Each row was made from one small tree. Brackets hold a mark, then the marks that hang from it, in alphabetical order. Every link used is in the known rows. Write each row's tree.
Known rows:
[Q [S F Z] W]: [ 14.1  30.3 -25.7 -52.4   2.5 -17.2 -12.8 -35.2   5.4  -3.3   3.2   8.4
 -18.6  -6.0   5.1  52.8  26.1 -25.1 -16.4]
[Y S]: [  4.3   7.9  11.7  -5.1   9.9  -8.7  -2.5  -9.9 -11.1   9.9  -7.2 -25.1
  -0.2  -1.2   9.9  -2.5  25.6  -0.2  -0.9]
[T F]: [  5.3  14.7  -1.7   1.2  26.5 -16.8   1.7 -11.4  12.6   2.5   0.0  -3.2
   7.5  -6.7   4.4  18.0  27.4 -10.1  -6.1]
[Q W]: [  3.1  12.4 -10.8 -30.1   5.0 -12.3 -11.1 -10.9  -8.4   0.9  -4.4   0.0
  -8.3   0.6   0.7  22.2   5.2 -28.1 -11.3]
[Z [S F Q]]: [-13.6   2.1  -2.7 -11.2   1.2 -13.3   2.2 -21.1  -6.8 -13.8   2.7  21.3
 -23.2 -19.9  21.1  42.5  35.8   1.3  14.2]
[S Q X]: [-20.5  15.8  -3.7 -23.9  -3.6  -2.0   4.6 -11.5  -7.8  16.6 -13.6  29.4
   5.7 -46.6  11.5  25.9  36.7   6.3   0.0]
[M [Q W [Z S]]]: [ 21.9  27.5 -23.7 -29.0   6.2 -20.4 -11.7 -35.5 -22.3 -18.6  16.5  -7.0
 -35.1  21.7  -8.6  39.5   2.9 -41.8 -11.9]
[S F [W Q] X Z]: [-16.2  22.7   5.7 -59.2   0.1  -8.3 -10.1 -14.8 -11.2  23.5   2.2  82.9
   9.6 -63.3   7.7  51.7  84.4  17.4  -5.5]
[M [Q S Z]]: [ 19.4  37.3 -21.2 -14.1  -3.3 -21.6  -6.8 -29.5  -3.1  -8.2   3.7 -23.0
 -20.6  22.5  -3.2  18.8  11.4 -24.2 -13.7]
[Z [S Q]]: [-15.7   0.4  -0.5  -3.6  -3.9 -12.9   1.7 -17.1 -11.4 -14.3  -0.3   4.9
 -28.2 -12.0  13.8  29.5  23.7  -8.5   4.7]
[Z [S Q W X]]: [-35.0   2.3  -3.8 -33.0 -18.0  -3.6  -6.9 -19.0 -18.7  -1.5  -3.0  41.3
 -15.2 -49.9  -4.4  44.4  47.5   5.8  -4.0]
[Z [S Q W]]: [-28.0  -6.3  -2.7 -25.5 -14.4  -8.1 -12.5 -12.4 -15.0 -11.9  -0.3  25.3
 -27.7 -28.0  -9.3  38.5  35.1  -6.0  -3.6]
[Z [S F Q W]]: [-25.3  -4.0  -3.0 -31.4 -10.3  -7.1 -11.3 -16.5 -11.1 -12.2   1.2  40.8
 -21.7 -38.8   0.2  51.9  46.4   1.3   4.3]
[Y [S F Q X]]: [ -4.4  21.6  -0.1 -29.3   8.3  -0.3   9.3 -20.1  -9.4  24.8  -8.8  26.3
  15.9 -53.0  25.3  28.9  58.7  23.6  14.1]
[Z S]: [-11.1  -3.3   6.9   6.9  -1.1 -19.1  -3.9 -16.7 -12.3 -16.3   0.9 -13.4
 -29.9  10.1  10.8  16.7  13.2 -10.0  -2.1]
[W [Q Z]]: [  5.8  25.4   0.7 -13.3  14.3 -17.3  -4.3 -17.6 -18.0   8.7   7.1   6.0
 -13.1   5.3  35.7   8.5  27.7 -17.7   3.9]
[Z [S F [Q W] X]]: [ -8.5  21.3 -22.4 -42.8  -0.3  -7.1   1.9 -33.1 -15.8  -2.4   6.2  40.2
 -15.2 -36.7  20.8  59.3  36.6  -6.0   8.0]

Write each row's tree:
[ -9.3  23.0  -5.7 -51.4   1.7   5.6  -9.9 -27.9 -26.6  29.0  -3.8  20.5
   3.9 -56.4  -2.3  28.0  48.8   3.3  -5.6] : [Y [S [Q Z] W X]]
[ -6.9  23.6 -10.3 -38.2  -4.8 -11.4 -13.8 -34.0 -22.6  -3.7  11.8  39.8
 -14.5 -32.7 -15.0  57.1  47.1   2.6  -7.2] : [M [Q [Z [S F W X]]]]
[ 20.4  49.5 -32.3 -64.3  -4.2 -16.9  -4.3 -37.3   4.5   4.8   5.1  37.8
  -0.5 -25.3 -11.7  63.5  46.9 -11.8 -19.7] : [M [Q [S F X Z] W]]
[  2.9  18.9   0.5  -0.4  10.0 -25.0  -2.5 -30.0 -27.0 -10.7  19.0  -1.6
 -37.7  20.0  42.3  14.7  26.3 -18.8   8.1] : [W [Q [Z S]]]
[ -1.4   7.5  10.9 -50.5   8.5  -2.8 -19.1 -18.0  -8.4  18.0  -4.2  25.1
   2.3 -43.3 -14.4  40.2  60.1   7.9 -12.8] : [Y [S F W Z]]
[ -1.9  12.5  -8.3 -24.7  -6.7 -15.1 -19.6 -24.7 -21.9 -16.3  10.8   8.5
 -30.9  -0.6 -25.6  37.3  24.7 -21.7 -14.7] : [M [Q [Z [S W]]]]
[-21.0  19.9   5.1 -39.7  -5.9  -9.2  -6.2  -5.4 -11.9  18.3   1.3  67.6
  12.0 -46.9  20.0  34.0  71.8  19.1   5.4] : [S F [W Q] X]
[  0.4  15.1  12.4 -31.7   5.4  -9.1  -8.2  -4.8 -13.7  14.4   6.1  32.0
   6.9 -22.5  24.0  16.1  71.4  14.0  10.5] : [Y [S F [W Q]]]
[ 12.6  27.0 -23.4 -47.6  -1.1 -19.5 -12.5 -31.3   0.6  -3.1   1.4  -5.2
 -23.5   2.9  -5.1  38.0  15.6 -34.1 -24.4] : [Q [S Z] W]
[-26.9  14.3  -5.0 -69.8  -5.0   4.3 -12.5 -18.8  -5.4  24.4  -9.9  79.2
  10.2 -89.4 -16.1  69.2  71.7  15.3 -11.2] : [S F Q W X Z]
[ 26.0  38.4 -29.2 -50.1  -6.2 -20.5  -9.9 -26.9   5.1  -6.9   4.9   5.9
 -17.5   5.7 -22.4  44.5  23.7 -34.8 -27.4] : [M [Q [S Z] W]]
[ -9.4  12.7  -5.6 -44.1 -14.5 -13.7 -21.4 -19.5   1.5  -0.8  -5.1  12.0
 -18.5 -19.6 -21.2  37.0  36.0 -14.1 -28.2] : [Q [S W Z]]
[-18.4   4.5  -3.0 -61.4  -1.9   0.6 -18.0 -12.1  -1.2  12.5  -8.1  62.9
  -0.6 -67.9 -18.2  63.6  59.7   1.7 -11.2] : [S F Q W Z]
[-12.2  17.9   1.8 -68.9   3.4   7.0  -8.9 -23.9 -11.8  31.3  -7.8  61.1
  15.0 -85.2  -9.2  56.5  83.0  23.5  -7.2] : [Y [S F Q W X Z]]
[-22.7  10.8   3.9 -58.4  -1.3  -2.7 -18.4 -17.6  -6.7  21.0  -8.7  61.0
   8.3 -68.5 -17.3  57.4  61.5  14.5 -17.3] : [S F W X Z]
[-15.4  17.8  -2.9 -44.3   1.9  -2.1   0.5 -21.4  -5.8  21.5 -12.7  44.0
   4.2 -63.7  -2.5  45.8  49.5   4.4 -12.3] : [S Q X Z]
[-14.1  13.4 -11.3 -50.1   3.7   0.1 -19.4 -20.1 -12.8  10.4  -2.7  40.0
  -7.1 -46.3  -1.8  49.7  37.4  -6.7  -1.9] : [S F [Q Z] W]
[ 11.4  12.8  10.1 -30.0  20.4  -7.6  -5.4 -22.5  -6.4  15.5  -3.7   5.3
   1.9 -27.3   6.4  29.3  49.6   8.9  -4.1] : [Y [S F Z]]
[  4.2  20.9 -20.1 -65.7  11.6  -2.9  -9.2 -24.7  -2.1  10.2  -2.4  47.1
  -5.5 -45.3   0.2  65.3  38.7 -19.5  -8.0] : [S F [Q W] Z]
[ 24.9  35.5 -24.4 -43.0  10.8 -14.2 -14.5 -23.6 -14.9   0.0   6.1   0.7
 -11.0   8.4 -15.9  32.6   3.9 -39.8 -15.8] : [M [Q W Z]]
[ 23.8  55.6 -39.9 -45.3  -6.4 -17.2  -6.2 -41.0 -10.5   2.3   8.3  -0.9
 -12.5   4.9  -4.1  35.4  13.0 -31.3 -19.7] : [M [Q [S X] W Z]]
[  6.2  31.4 -16.8 -53.6   9.3   1.4   4.2 -26.7 -13.7  22.4  -2.7  30.0
  13.0 -47.6  21.2  39.3  49.0   3.2   8.8] : [Y [S F [Q W] X]]
[  3.1  39.0 -30.7 -62.5  12.7  -0.5  -5.5 -38.1 -16.7  19.5   0.9  39.8
  -1.2 -45.8  20.0  56.3  27.9 -16.5   2.4] : [S F [Q W Z] X]
